Each row was made from one small tree. The marks that hang from a mark follow it in brackets, in alphabetical order. Every link used is in the known rows. Write each row's tree.
Known rows:
nesa[fimo renat zeruzov]: [-4.25  0.96 -0.05 -0.82  0.18  3.62 -1.86 -0.16 -0.34 -0.29  0.70  1.12
  1.17  3.11  0.69  0.63 -0.98  2.01]
zeruzov[gosen[nulal]]: [-2.89 -1.55  0.24  1.72  1.58 -0.30 -1.28 -0.52 -0.05 -2.45 -1.40  1.90
 -2.68  2.39 -0.33 -1.15  0.58  1.47]
renat[gosen[nulal zeruzov[nesa]]]: [-3.30  0.27 -0.38  1.36  0.45  0.66 -0.76 -2.50  0.70 -1.39 -2.62  3.03
 -0.89  5.43  0.79  0.19  0.22  0.59]
zeruzov[gosen]: [-1.91 -0.41  0.02  0.57  1.02  0.35 -1.14 -0.27 -0.08 -2.59 -0.68  1.30
 -1.87  2.70 -0.70 -1.11 -0.79  1.25]
fada[gosen[nulal zeruzov]]: [-4.34 -0.34 -1.14  3.20  1.94  0.31 -1.92 -2.23  0.03 -2.03 -1.71  4.01
 -2.12  3.55  1.53  0.80 -0.75  1.19]
nesa[fimo nulal renat]: [-3.48 -0.11 -0.40 -0.05  0.99  3.04 -1.99 -1.03 -0.92 -0.07  0.01  1.45
  1.25  2.46  0.00  1.26 -0.05  2.89]
renat[nesa[fimo[gosen]]]: [-3.34  0.74 -1.48  2.57 -0.22  1.38 -0.73 -1.92 -0.83 -2.97 -3.58  3.43
 -1.63  3.20  1.39  0.36 -0.30  1.72]
gosen[nulal zeruzov[nesa]]: [-2.75 -0.89 -1.31  2.27  0.33  0.31  0.26 -2.94  1.63 -1.58 -2.83  3.92
 -3.97  2.73  1.69  0.32  1.11  1.07]
fada[gosen[nulal zeruzov[nesa[renat]]]]: [-4.86 -0.57 -1.11  2.22  1.30  0.13 -1.73 -2.35 -0.02 -0.87 -1.28  3.92
 -2.00  2.25  1.53  2.16 -0.42  1.34]
nesa[renat]: [-3.24  2.21 -1.06 -0.13 -0.10  1.69 -0.91 -1.14  0.45 -0.99 -0.20  1.86
 -0.70  1.50  0.72  1.17 -0.76  1.27]
nulal[gosen[zeruzov]]: [-2.42  0.89 -0.59  0.59  0.31  3.69  0.40 -0.64  1.71 -2.94  0.45  1.04
 -1.99  4.45  0.70 -0.47 -1.60  1.96]
fimo[nesa]: [-2.14  0.99 -0.91 -0.20 -0.62  1.52 -1.26 -2.89  1.06 -0.73 -3.33  2.22
 -1.46  2.58  1.60 -0.98 -1.45  1.21]
fada[gosen[zeruzov[nesa[fimo nulal renat]]]]: [-4.00 -0.62 -1.02  1.13  1.28  1.50 -2.10 -2.06 -0.73 -0.54 -0.47  3.08
 -0.19  3.02  0.75  2.13 -1.45  1.99]
nulal[gosen[zeruzov[nesa[fimo]]]]: [-2.82 -0.09 -1.04  0.35 -0.20  3.70  0.24 -0.54  1.13 -2.23 -0.51  1.04
 -1.33  3.74  1.05  0.23 -1.14  2.53]
fimo[gosen[zeruzov] nesa]: [-2.96  2.12 -2.19  1.88  0.32  3.38 -0.68 -4.35  0.95 -3.20 -2.76  2.75
 -1.76  4.44  1.25 -0.63 -1.13  1.98]
nulal[gosen[zeruzov[nesa[fimo renat]]]]: [-3.53  0.22 -0.97 -0.19 -0.54  4.03  0.23 -0.41  1.23 -1.79  0.18  0.91
 -0.81  3.10  1.27  0.92 -0.88  2.67]
gosen[nulal zeruzov[nesa[fimo renat]]]: [-4.37 -1.00 -1.79  1.81 -0.28  1.33 -0.10 -2.48  1.26 -1.01 -2.84  3.76
 -1.99  1.87  2.73  1.28  2.03  2.02]
fimo[gosen[nulal zeruzov] nesa[renat]]: [-5.04  1.47 -1.82  2.09  0.41  3.22 -0.81 -4.43  1.11 -2.43 -2.46  3.18
 -1.71  3.18  2.01  0.35  0.70  2.40]

Write each row's tree:
[-0.94 -2.60  1.17 -0.34  1.69 -0.12 -1.21 -0.92 -0.81 -0.76  0.13  1.07
 -2.53  2.47 -2.57 -0.29 -0.90  1.61] -> zeruzov[gosen nesa[nulal]]
[-2.56 -1.42  1.83  0.55  2.01  0.80 -1.54 -0.26 -0.04 -1.68  0.78  1.27
 -2.63  4.17 -1.36 -1.77 -0.94  0.90] -> nesa[zeruzov[gosen[nulal]]]
[-4.45  0.75 -2.85  3.91  1.37  3.12 -1.29 -2.10 -0.70 -3.63 -2.95  2.92
 -0.54  3.87  1.38  0.44  0.87  3.02] -> nesa[fimo[gosen[nulal zeruzov]]]
[-4.99  1.96 -1.19 -0.29 -0.39  2.89 -2.17 -0.48 -0.87 -0.76 -1.60  1.36
  3.48  3.58  1.35  1.42 -0.19  2.10] -> nesa[fimo renat[gosen]]
[-2.33  1.08 -0.67  1.28  1.89  3.14 -2.00 -3.88 -0.88 -1.82 -1.50  1.69
 -1.21  4.30 -1.23 -0.53 -1.84  2.46] -> fimo[gosen nesa[nulal]]
[-3.59  0.53 -1.75 -0.29 -0.74  1.65 -1.23 -0.96 -0.54  0.01 -1.95  1.92
  0.13  0.57  1.12  2.16 -0.18  2.20] -> zeruzov[nesa[fimo renat]]
[-1.95 -1.24  1.31  0.03  2.28  3.34 -2.37 -0.86 -1.19 -0.23  0.91  1.01
  0.07  5.39 -1.63 -0.84 -1.74  2.14] -> nesa[fimo nulal zeruzov]
[-2.17  0.19  2.27 -1.44  2.00  2.88 -1.65 -1.29 -0.12  0.57  3.54  0.85
 -0.96  4.26 -2.27  0.14 -1.98  1.17] -> nesa[nulal renat zeruzov]
[-2.22  0.03 -2.18  1.11 -0.61  1.78  0.09 -2.30  1.13 -1.73 -2.80  3.14
 -1.68  3.02  1.92  0.52 -0.03  1.58] -> gosen[zeruzov[nesa[fimo]]]
[-5.14  1.70 -1.50  1.77  0.81  2.71 -1.82 -3.53 -0.22 -1.75 -2.36  2.35
 -1.13  2.19  1.01  0.66  0.10  2.56] -> fimo[gosen[nulal] nesa[renat]]
[-3.92  0.79 -0.09  1.82  1.83  2.93 -2.14 -3.38 -0.46 -1.88 -1.61  2.01
 -2.10  4.53 -0.31 -0.96 -1.23  2.00] -> fimo[gosen[nulal] nesa[zeruzov]]
[-3.36  0.30 -0.32  1.12 -1.46  1.20 -0.18 -2.35  0.83 -2.26 -4.16  3.89
  0.19  6.33  2.71 -0.45  0.09  0.51] -> renat[gosen[zeruzov] nesa[fimo]]
[-2.76  1.60 -1.65  1.91  1.59  2.97 -0.39 -3.15 -0.23 -2.69  0.22  2.36
 -1.94  3.81 -1.11  1.46 -0.81  2.11] -> fimo[gosen[zeruzov[nesa[nulal renat]]]]
[-3.47 -1.41 -1.87  2.51  0.10  0.92 -0.13 -2.56  1.12 -1.55 -3.68  3.86
 -2.62  2.68  2.40  0.46  1.68  1.85] -> gosen[nulal zeruzov[nesa[fimo]]]
[-5.07 -1.57  1.09 -0.25  1.05  2.47 -2.12  0.48 -0.56 -0.78  0.81  0.91
  0.42  2.87  0.27 -0.25  0.53  2.37] -> nesa[fimo renat zeruzov[gosen[nulal]]]
[-3.12  1.13  0.67 -1.95 -0.62  2.67 -1.46 -2.40  1.25  0.44 -0.52  1.48
 -0.78  2.97  1.11 -0.64 -1.88  1.05] -> fimo[nesa[renat zeruzov]]
[-3.28 -2.51  1.51  1.09  0.08  0.29 -0.91 -0.71 -0.06 -1.67 -2.15  2.94
 -2.51  3.82  1.00 -1.41  0.21  1.03] -> renat[nesa[fimo zeruzov[gosen[nulal]]]]
[-5.44 -0.98 -1.53  2.45  1.12  0.66 -2.07 -2.03 -0.44 -0.84 -1.97  3.89
 -0.92  2.21  2.11  2.24  0.00  1.97] -> fada[gosen[nulal zeruzov[nesa[fimo renat]]]]
[-3.78 -0.87  1.56 -1.51  0.04  1.80 -1.67 -1.88  1.05  0.03 -0.45  1.39
 -1.37  2.77  0.75 -1.33 -0.66  1.31] -> fimo[nesa[renat zeruzov[gosen[nulal]]]]
